Each row was made from one small tree. The marks that hang from a mark follow it in brackets, in alphabetical order. Every link used is in the known rows. Write each row's tree.
In the rows, 128 means zero.
Known rows
vipa(ralot(pako(koleti) tivez)): [ 93 144 128 127 137  89 131 158 114 108  55  85 114 138  95 113 121 138
  70  67 163 107 133  96 127 127 139 122 143 123 154 133 122 146]
vipa(ralot): [ 99 167 117 135 123  93 134 146 130 132  81  96 128 172 160 117  63 126
 105 104 173 119 104 114  71 134 148 129 123 105 155 126 125 113]
vipa(ralot(pako)): [ 99 141 124 142 113  81 136 155 119 110  74 101 117 147 134 113 109 112
  75 119 170 106 102 119  78 134 145 123 129  96 153 135 141 123]
gopibe(ralot(pako tivez) sero): [105 126 110 132 148  91 154 151 102  93 143  79  60 115 155 123 118  97
 159 112 128  95 133 128 112 121 140 153 145 137 146 136 158 136]
gima(sadi(pako(koleti ralot(gopibe)))): [110 170  98 144 120 112 132 121 104 172 179 177  62 127 134 100 192 170
 123  79 130  96 149 158  68 129 113 156 137 158 130  90  69 142]
pako(koleti ralot sadi(gima)): [ 96 196 125 116  93  86  98 140 112 175 132 156  88 119 129  70 126 156
 143 129 147  89 141 111  86 136 140 109 156 138 128  99  83 145]
rimiz(ralot(vipa)): [116 152 107 142 140  96 144 136 132 106  81 147 142 163 165 171  96 144
 140  79 163 118 121 106  35 142 154 152 161 116 172 106 124 128]
rimiz(ralot(gopibe)): [117 141 107 158 127 125 150 134 107  85 128 137  95 134 104 162 109 142
 106  87 172 125 137 137  54 149 129 153 155 117 188 115 119 138]
gima(sadi(pako(ralot(tivez vipa)))): [116 130  84 124 115 100 156 128 128 153  96 195  88 204 181 141 160 167
 205  80  71 109 127 120  85 107 150 184 140 152 136 108  73 131]
sero(gopibe(ralot(tivez(pezivo) vipa))): [117 134  94 136 161  73 133 130 113 160 169 119 138 126 174 118 103 146
 155  88 137 123 128  92 129 117 125 188 181 140 142 104 122 125]
tivez(ralot(gopibe pako(sadi(gima)))): [ 86 138 112 143  75 104 105 155  90 120 160 177  87 100 103 107 186 111
  89 165 111 113 140 113  97 152 142 124 156 117 158 112 116 140]
ralot(pako tivez vipa): [104 130 103 132 138  91 149 145 140  74  81 144 116 136 140 164 148 144
 141  94 117 114 115 106  76 139 139 154 159 117 136 140 117 141]
sero(gopibe(ralot)): [105 201  96 144 161  87 121 138 109 134 189 117 109 122 162 103  71 146
 120 117 185 121 122 127  97 128 121 168 164 110 145 129 137 114]
sero(gopibe(ralot(pako))): [104 172 107 155 141  74 123 151 100 111 180 118 105  93 141 100 118 138
  97 128 180 113 118 131 100 128 118 163 170 100 144 136 151 122]
gopibe(ralot(pako)): [ 91 153 115 146 134  81 125 148 118 103 151 113  81 132 156 109 104 111
 120 134 160 100 114 144  78 136 124 141 153 116 144 134 154 135]
sero(gopibe(ralot(vipa))): [107 183  89 144 173  70 116 135 123 145 162 138 140 110 196 126 102 155
 139  99 152 123 114 115  76 134 129 174 177 112 151 112 129 110]
vipa(ralot(gopibe)): [104 142 106 145 118 111 136 138 120 115 110 101 109 134 129 132 109 127
  85  89 155 128 112 126  70 146 135 136 129 107 174 115 113 119]
sadi(pako(koleti ralot(gopibe tivez))): [114 183 100 146 107 113 134 116 113 138 160 142  71 147 126 115 195 182
 140  73 132 119 152 143  95 124 124 155 143 167 168 119  68 157]
gopibe(ralot(pako tivez)): [ 92 139 111 135 137  93 139 152 111  84 117 102  68 157 130 127  99 123
 138 112 134 110 126 131 114 124 127 159 155 130 159 146 142 144]
vipa(ralot(gopibe pako(sadi) tivez)): [102 110 113 136  88 122 145 159 101  83  72 122  60  92  55 133 178 121
  64  92 103 120 134 107 160 131 144 149 140 107 203 126 101 147]
pako(koleti ralot(vipa) sadi(gima)): [ 98 175 117 112 107  72  93 138 125 184 112 177 113  98 161  98 156 166
 157 108 113  88 133  97  68 140 152 116 171 143 138  81  79 141]
gopibe(ralot): [ 93 185 107 136 149  92 122 141 124 124 155 109  90 160 180 117  57 127
 145 115 164 111 119 142  72 135 127 149 145 121 149 125 135 126]
sadi(gima pako): [102 208 116 132  73  81 121 139 132 152 146 136 129 199 200  98 109 124
 174 168 157  96  99 137  25 134 143 148 128 128 133 147 126 137]
pezivo(tivez(ralot(gopibe vipa))): [ 99 164  78 158 139 117 132 113 114 106 153 186 157 165 165 156 126 160
 128  87  83 148 133 101  66 160 138 125 171 121 160 114 110 123]
pako(ralot sadi(gima)): [102 173 115 119  76  90 119 141 115 155 125 164  79 145 144  88 112 138
 167 154 130 102 124 119  78 131 151 126 148 123 146 115  96 135]
tivez(ralot(pako)): [ 90 161 108 151 126  93 123 142 113 104 152 142 119 159 152 117 119 123
  93 145 165 120 126 116  72 140 136 123 142 113 130 131 139 119]
sadi(gima): [ 94 180 117 123 111  85 127 142 132 128 126 122 123 173 165 112  69 126
 159 150 166 104 103 126  25 148 139 129 145 119 114 141 128 128]
gima(sadi(pako)): [108 195 100 132 110 108 147 137 128 144 144 156  92 183 166 118 111 133
 139 124 150  98 115 145  60 129 129 171 117 124 107 128 106 127]
rimiz(ralot(tivez)): [113 145 111 134 133 122 161 142 117  78  70 117  99 195 110 159  59 147
 139  80 164 130 137 107  93 129 146 158 152 125 181 133 120 140]

Which tree is each row?
[113 130  87 149 131  96 133 115 131 124 141 171 102 107 157 152 167 168
 155  86 116 123 119 136  29 147 135 141 160 132 159 100  84 122] : pako(ralot(gopibe vipa))
[114  69 122 145  94 101 157 142 103 111 103  92  98 120  84 119 156 103
  78  93 137 116 126 110 128 128 130 145 142 131 171 122 127 143] : vipa(ralot(gopibe pako tivez(pezivo)))
[113 128 113 125 146  90 156 133 103 150 190  63  89 132 185 102  72  90
 187 109 145  98 136 115 116 118 133 161 142 159 132 111 148 132] : gopibe(ralot(tivez(pezivo)) sero)
[108 195 107 132 120  94 130 126 113 182 152 173  83 169 162  85 143 168
 135  94 150  88 138 144  75 118 127 148 128 150 110  96  83 137] : gima(sadi(pako(koleti ralot)))
[104 133  92 119 178  90 146 138 122 126 131  97  96 133 207 152  99 119
 204  81  98 101 130 113  84 124 149 160 155 145 160 111 133 121] : gopibe(ralot(tivez vipa) sero)
[103 212 122 132  85  68 107 128 122 186 160 152 116 176 188  67 143 154
 173 141 160  87 124 137  36 125 141 121 142 160 128 118 103 143] : sadi(gima pako(koleti ralot))
[ 89 171 111 145 161  74 101 141 123 131 135 161 156 119 169 128 163 150
  81  95 152 107 136  94  63 148 136 110 165 129 123  99 121 129] : tivez(ralot(pako(koleti) vipa))
[106 135 104 156 123 107 124 116 105 150 216 134 128 133 150 113 123 123
 102 121 169 131 139 123  72 145 121 137 146 138 134  97 113 125] : tivez(pezivo ralot(gopibe))
[135 152  87 154 103  88 145 109 120 156 184 156 103 104 216 136 232 137
 190 108  99  94 120 142  17 132 151 156 138 152 167  98 100 123] : sadi(pako(ralot(gopibe(sero) vipa)))
[ 98 163  94 157 130  86 128 132 116  95 119 182 164 167 168 137 126 144
 112 113  97 130 120  91  75 152 148 114 171 109 133 131 140 125] : pezivo(tivez(ralot(pako vipa)))
[118 117 108 136 120 118 160 121 116 117 160 111  92 123 103 133 116 134
 130  90 144 125 136 120  96 140 112 162 150 141 135 125 100 148] : ralot(gopibe tivez(pezivo))
[ 99 187  87 159 125 131 134 115 100  98 177 167 134 170 132 130  97 151
 104 102 119 148 141 118  85 158 129 118 157 118 153 126 118 127] : pezivo(tivez(ralot(gopibe)))
[ 84 167 145 118  87  74  95 174 107 153  77 119 110  96 106  73 142 110
  52 126 150  81 124  90 114 138 150 100 143 114 149 109 122 145] : vipa(ralot(pako(koleti sadi(gima))))
[103 145 111 149 152  88 118 136 130 102 132 149 125  37 127 151 208 155
  76  72 149  99 131 126  43 165 113 132 171 128 132 114 104 147] : ralot(gopibe pako(koleti) vipa)
[ 93 163 128 127  72  86 118 162 118 113 117 152  88 103 116  99 138 110
 113 172 145  92 114 112  79 146 143 133 149 104 127 142 126 143] : ralot(pako(sadi(gima)))
[114 138 107 137 135 106 150 139 106 127 140  79  97 101 155 131 123 102
 106  92 154 105 118 127  63 141 146 129 119 117 165 107 126 109] : vipa(ralot(gopibe(sero)))
[116 111 115 147 121  96 153 148 100 105 129  85  93  68 129 126 174  89
  77 109 143  95 120 126  69 141 144 124 127 112 167 119 146 119] : vipa(ralot(gopibe(sero) pako))
[122 143  91 134 156 100 149 122 130 117 161 126 115  54 183 166 164 124
 154  87 125 105 122 125  18 155 138 147 148 126 141 107 114 116] : ralot(gopibe(sero) vipa)
[114  89 110 135 123 110 166 152  97  87 105  75  75  95 106 142 171  98
  99  88 119 108 126 118 108 132 147 138 130 124 176 131 135 127] : vipa(ralot(gopibe(sero) pako tivez))
[114 142 112 141 166  85 133 136 119 111 160 126 113   4 146 145 221 128
  91  75 147  82 137 124  33 160 126 128 161 135 123 104 117 135] : ralot(gopibe(sero) pako(koleti) vipa)
[114 227 112 145 107  85 116 120 124 165 165 143 108 162 179  85 151 165
 139 113 181  97 131 142  58 123 133 132 133 148 140 118  94 142] : sadi(pako(koleti ralot))
[109 131 127 141 140  91 135 149  97 121 135  82 100  45 117 110 190 106
  44  77 164  85 132 126  77 144 134 111 133 127 154 104 136 130] : vipa(ralot(gopibe(sero) pako(koleti)))
[115 124 112 149 125  74 140 143  95 130 185 107 104 103 119  88 123 126
 111 123 159 113 134 111 156 115 113 181 175 133 136 133 148 141] : sero(gopibe(ralot(pako tivez(pezivo))))
[123 103 102 129 126  82 150 114 132 155 117 144 121 158 169 127 126 155
 189  93 118 117 124  97  81 119 139 151 160 154 127  98  91 136] : pako(ralot(tivez(pezivo) vipa))
[107 132 106 138 161  64 135 147 118 121 151 109 102  85 212 133 150  91
 149 117 126  83 117 124  51 136 145 144 157 126 144 112 161 121] : gopibe(ralot(pako vipa) sero)
[118  97 110 158 117  92 143 127  85 136 236 120 110  72 148 104 189  78
  92 139 155 100 147 120  73 143 128 127 141 140 122  94 148 124] : tivez(pezivo ralot(gopibe(sero) pako))
[104 180  92 136 162  99 134 141 105 119 153 104  93 148 135 117  69 159
 143  97 156 133 132 117 137 117 121 181 168 122 156 141 125 123] : sero(gopibe(ralot(tivez)))
[112 176  87 154 136 126 152 114  92 105 201 141 124 140 153 128 109 128
 124 108 112 130 148 119  78 154 140 114 147 129 146 119 135 117] : pezivo(tivez(ralot(gopibe(sero))))
[ 95 234 125 128  93  76 106 141 130 167 152 133 138 170 189  83 125 137
 146 140 176  85 116 133  36 138 133 132 136 145 118 135 114 147] : sadi(gima pako(koleti))
